Each row comes from the steps of one walk. Every step used is in the known rows, and no mark comes twice. Write the walk behind each row, first mark first.
Known rows:
zukab/sivova/velime/neke/zizam/botev/vokos: [-58.7   9.5  -2.2   4.9 -22.4 -14.8   9.2  -7.9 -15.9 -35.5  -7.9 -23.9
  19.9 -18.0 -17.0 -37.9  12.9 -29.6  -6.0  29.8  14.5   8.2   3.3]
rumikir/zizam/botev: [ -3.6   3.5 -15.2  -0.3  -8.4 -26.8  -4.6  -0.3 -21.1  -5.2  -8.0   3.0
 -14.9  21.1 -12.9 -27.3   5.9 -21.0   2.4  -8.0  -4.8  13.1  13.3]
zizam/botev: [ -2.8  -4.2  -6.1   4.0  -6.4 -25.7  -5.9 -13.2 -18.9 -25.4 -15.5  -5.5
  10.3   7.0  -9.7 -26.4  10.3 -22.2  10.7  -7.6  -2.1   2.3  14.1]
vokos/sivova/velime/neke/zizam/botev: [-34.5  22.3 -12.6 -15.3 -23.8 -27.6   5.6 -11.1   5.2  -6.9  -3.6   6.4
  19.0  10.5 -15.0 -54.9  29.9 -11.3  12.2   7.3  27.0  15.2  10.7]
vogab/vokos: [-36.1  -6.9  -6.1  -8.5  -9.4   0.7   1.1  -9.6  -9.3 -25.6 -16.3 -22.8
  25.7  -3.7 -10.6  -8.3   0.3 -33.4  -1.4   1.7 -20.1  10.6   8.4]
vokos/botev/zizam: [-15.7 -12.8 -17.6 -11.0 -24.9 -10.7  31.6  -5.3  -1.5  32.1  -1.9 -14.4
  23.4   3.0   5.9 -15.1  20.9 -20.5  -9.6  -1.9   0.6 -16.7  -2.4]
velime/sivova/zukab: [  8.7  -9.1  -2.7 -35.2 -18.7   6.1  47.3  -7.3  11.4  10.9   2.3  15.8
  -2.6  16.3 -20.4  -4.1   2.7 -12.9  -3.2  14.1  -0.7   3.3 -10.4]
zizam/botev/vokos: [-39.5 -16.8   5.3  10.9   1.9 -14.2 -12.6 -10.1 -19.0 -34.0 -13.7 -20.6
  22.8 -20.4 -12.3 -21.2   1.6 -40.6  -6.1  15.2  -4.6  -6.4  19.7]
sivova/velime/neke/zizam/botev: [-29.6  16.3 -18.7  -1.1 -21.6 -29.3   6.1 -12.3  -5.8 -16.5   0.1   5.4
  17.9  -1.3 -12.0 -50.9  20.5  -9.1   8.6   8.0  23.0  12.4   9.2]
sivova/velime/neke: [-51.5   0.8  -0.9 -41.4 -24.3   8.6  41.9 -27.7  -9.9  -6.0  11.5 -11.1
  23.7 -21.3   2.0 -10.3  15.4   9.4  11.4  23.3  22.9  15.4   3.9]
zizam/neke/velime/sivova/zukab: [ -2.9   2.9 -14.6 -52.6 -25.5   4.4  46.7   1.2   6.1   1.0  -8.6  33.2
  -2.9  29.8 -24.2 -14.3  18.5  -6.5 -11.5  24.3  -7.0   5.7 -22.2]
rumikir/zizam/neke/velime/sivova/vokos: [-48.0  -1.7 -35.7 -49.4  -2.9   9.4  33.9   1.8 -31.3  -3.4 -23.8  -6.1
   5.7  35.6 -16.3 -44.6   0.7  -4.8 -24.4  27.9  -8.7  -7.1   2.0]
vokos/sivova: [-19.9   1.2   6.7 -45.7 -19.2   5.4   9.5 -12.7   1.0  11.9 -11.8  -8.4
  19.8  16.3 -18.9  -6.2  22.8 -22.4   2.9   0.4   2.4   4.4  -1.0]
neke/velime/sivova/vokos: [-34.9  -4.7 -28.6 -36.1   3.6  10.0  31.8  -8.5 -28.0  -2.6 -20.0 -22.7
  18.9  28.8 -13.1 -37.4  -4.9 -16.5 -19.4  33.1  -6.2 -25.2   8.8]
vogab/vokos/botev/zizam/neke/velime/sivova: [-34.5   4.7 -38.4 -48.5 -27.7  -5.6  46.8  13.8  -6.9  -5.0 -35.1   2.2
  19.6  43.8 -11.1 -29.1  35.2 -21.3  -3.9  19.0  -5.6  -3.0 -10.3]
zizam/neke/velime/sivova/vokos/vogab: [-51.5  -8.8 -18.8 -52.1  -3.3   6.8   5.3 -11.7 -18.2   4.0 -21.2   5.5
  39.6  25.0 -15.0 -63.0  20.1   0.4   0.3  18.8 -20.6  -0.1   9.5]
zizam/botev/vokos/vogab: [-43.4 -17.4   9.5  -4.5   0.1 -12.7 -30.8 -15.4  -8.5  -7.9  -9.0  -3.5
  40.5 -11.9 -12.9 -44.1  18.0 -30.0   9.8   9.1 -18.8   4.0  24.7]
rumikir/zizam/neke: [-36.2  -4.5 -11.4 -40.4 -26.0   1.8  15.9   0.2 -22.7  -9.7 -11.3  22.1
  -4.1   4.8 -17.2 -11.1  15.3   9.8 -10.7  -8.0 -11.9  31.5 -20.0]
neke/velime/sivova/vokos/vogab: [-39.5  -8.4 -18.4 -43.5   1.2   7.2   4.0 -14.4 -15.7  17.4 -14.4  -5.7
  39.4  26.0 -13.5 -58.6  12.1 -12.1  -0.3  24.9 -18.5 -11.8  16.5]
zukab/sivova: [  2.1   9.0  -1.1 -26.0 -37.5   3.1  28.6 -14.2 -32.6 -16.8 -14.6 -35.6
   1.2   8.2 -21.0  12.7  11.2 -12.2   2.0   2.1 -11.9   7.8 -33.4]
vokos/botev: [-12.7  -5.4  -8.5 -10.4 -18.8 -11.3  14.2 -21.9   5.0   3.3 -26.5  -2.0
  21.9   1.3  -6.5 -24.3  13.5 -20.2   9.8  -2.9   1.5 -12.6  -2.6]
neke/zizam/botev/vokos: [-40.2  -5.4  -3.9  19.0  -6.5 -21.3 -17.8  -4.1 -10.5 -26.0  -8.7 -10.2
  25.9 -18.1 -20.5 -36.2   4.0 -42.5 -16.1  16.6   0.9  -6.2  10.4]
velime/neke: [-28.3  -1.6  -2.7 -59.3 -18.8   3.0  25.8 -26.1  -7.1  -0.8   7.5  -5.8
  28.4 -20.3 -11.7  15.0  20.4  14.2   7.7  15.0   1.2  10.2 -15.7]

Write each row's walk:
[-62.1   6.9   3.0 -12.4 -22.5 -11.8  -8.0 -13.9  -6.7 -10.5  -3.7  -9.4
  37.7 -11.7 -16.2 -58.8  27.8 -18.6  12.5  23.7   0.2  18.6   9.9] : zukab/sivova/velime/neke/zizam/botev/vokos/vogab
[-52.2  -7.8 -18.6 -32.4 -34.6  -2.3  37.5  -6.1 -20.0 -12.4 -26.3 -13.4
  22.9   6.8  -2.6 -33.9  26.3   7.2 -10.7  -5.9  -7.8   6.5 -24.3] : zukab/sivova/vokos/botev/zizam/neke
[-21.8   1.2   9.5 -37.0 -15.8   6.8  14.7  -7.7  29.7   4.3  -5.2   9.8
   9.2  14.9 -19.8 -13.3  12.0 -29.4  -5.8   8.2 -13.3  17.2   0.2] : vogab/vokos/sivova/zukab
[ -2.8   9.8 -18.4  14.2 -16.4 -34.8 -13.8  -5.3  -9.7 -13.4  -8.4   6.5
  14.3   9.2 -20.2 -44.7  12.7 -23.9  -0.5  -5.4   5.0   0.9   2.7] : neke/zizam/botev
[-39.2  11.9 -33.4 -42.2 -32.8  -3.8  31.1   1.1 -27.5  -8.2 -28.6  -7.8
  17.0  26.5  -7.3 -35.3  31.5  -5.2 -25.6  21.5 -17.4 -10.2 -29.8] : zukab/sivova/vokos/botev/zizam/neke/velime
[-29.0   6.7 -30.4 -40.8 -31.3  -6.6  23.2   3.4 -15.3   3.3 -19.2  13.6
  21.6  20.2  -5.1 -25.2  36.9  -7.5 -19.8  15.4 -11.2  -7.1 -23.5] : vokos/botev/zizam/neke/velime
[ 12.4   3.1 -14.3 -43.4 -19.9   5.2  44.9  -1.2   7.8  13.9  -0.2  20.8
  -4.8  30.7 -22.4  -8.0  10.1 -17.3 -12.7  29.7  -5.4  -6.0 -15.8] : neke/velime/sivova/zukab
[-68.5  -5.5  16.6  -8.1 -18.0  15.6  23.2 -13.5  -5.3  -7.1  -6.8 -24.6
  21.0  -4.3  -2.5 -37.1   8.3 -40.0  -3.9  24.6  26.2   5.4  27.5] : botev/vokos/sivova/velime
[-30.2  -7.8 -22.2 -13.0 -23.9  -4.0  39.3  -8.4 -14.5  20.6 -13.0 -39.6
  21.3  10.4   3.9 -29.2  11.4 -16.6 -16.0   4.3  -4.8 -21.0  -7.1] : zukab/sivova/vokos/botev/zizam
[-45.8   1.5   8.4 -15.9 -25.3  11.2  29.6 -16.2  -5.7   2.7  -5.3 -15.4
  13.8  11.2  -1.8 -36.5  13.0 -27.4   5.4  10.6  27.3  10.0  21.2] : vokos/sivova/velime
[-43.5 -12.1   4.1  -8.6   0.3 -11.4 -29.5  -6.8  -9.6   4.7  -4.8   3.2
  25.4  -3.4 -15.0 -44.5  14.7 -30.0   2.7   9.1 -19.3  11.0  24.6] : rumikir/zizam/botev/vokos/vogab
[-47.5  -2.8 -30.7 -35.3  -9.7  -3.0  32.2 -13.0  -5.3 -11.2 -48.8  -1.9
  26.2  29.0  -8.7 -60.8  14.4  -9.1  -2.2  18.1  -1.0 -21.0   0.0] : zizam/neke/velime/sivova/vokos/botev
[-48.6  -7.5  16.6 -37.0 -10.5  10.1   2.6 -10.2   0.6   1.7 -13.1 -19.2
  28.5  -3.2 -20.2  -5.3  17.6 -39.3  -7.8  16.9  -0.1  -3.0   7.6] : botev/vokos/sivova
[  0.1   5.9 -25.6 -46.4 -19.2   1.5  39.2   2.1 -19.6   6.4 -17.1  -4.9
  10.0  37.9 -20.0  -7.0  17.9 -23.1  -4.7  27.2  -0.4 -13.8  -7.4] : neke/velime/sivova
[-35.9   8.2   8.0 -40.1 -17.9  -7.8  10.5  -8.0  34.7   7.2   6.4  22.4
  14.2  -1.5 -28.2 -25.4  22.8 -20.0 -10.6  24.5   5.5  11.8  -5.3] : velime/neke/zizam/botev/vokos/sivova/zukab
[-48.2  -6.0 -29.1 -46.4  -2.4  10.0  32.7  -7.6 -29.6 -15.6 -27.9 -11.9
  21.4  27.6 -14.7 -44.5   3.1  -5.5 -18.3  29.1  -7.4 -13.3   1.7] : zizam/neke/velime/sivova/vokos
[ -2.2   6.4 -20.0 -55.7 -25.6   4.3  47.4   9.5   4.4  12.5  -4.0  39.9
 -19.3  38.5 -25.9 -14.7  15.5  -4.8 -18.2  25.1  -8.2  13.7 -22.3] : rumikir/zizam/neke/velime/sivova/zukab
[-35.8  -3.0 -12.3  -2.6 -13.5 -11.1   7.0 -15.3  11.8 -15.8 -37.5 -13.6
  29.3   4.7  -4.8 -32.2  10.1 -34.7  11.9  -1.7 -10.8  -1.5   7.0] : vogab/vokos/botev
[-36.1 -17.2 -22.2  -8.2 -11.8  -3.9  30.3  -9.7  -6.6  28.5  -5.2 -26.7
  29.4   3.9   9.0 -37.3   7.8 -17.3 -19.6   4.0  -2.0 -24.9   8.6] : sivova/vokos/botev/zizam
[-64.1   0.0  -3.0  10.2 -11.2 -16.3   0.4  -8.9  -8.2 -27.7  -1.8 -10.9
  28.0 -26.0 -12.6 -45.6   9.8 -29.8  -8.3  28.8  17.3   2.5  17.7] : sivova/velime/neke/zizam/botev/vokos
[-54.3 -17.8 -24.5 -38.2 -23.0  -2.4  44.9  -1.8 -11.7  -2.8 -25.2  -0.3
  27.9  12.7  -0.9 -40.3  25.0   5.7  -7.5  -2.8   0.6   1.2  -9.3] : velime/sivova/vokos/botev/zizam/neke
[-54.4 -12.2 -24.7 -51.5  -7.7   6.4  14.1  -4.3 -18.5  20.1 -11.2   0.8
  42.5  27.6  -8.4 -61.2  25.8   0.6  -8.0  18.6 -19.3  -3.0   9.5] : botev/zizam/neke/velime/sivova/vokos/vogab
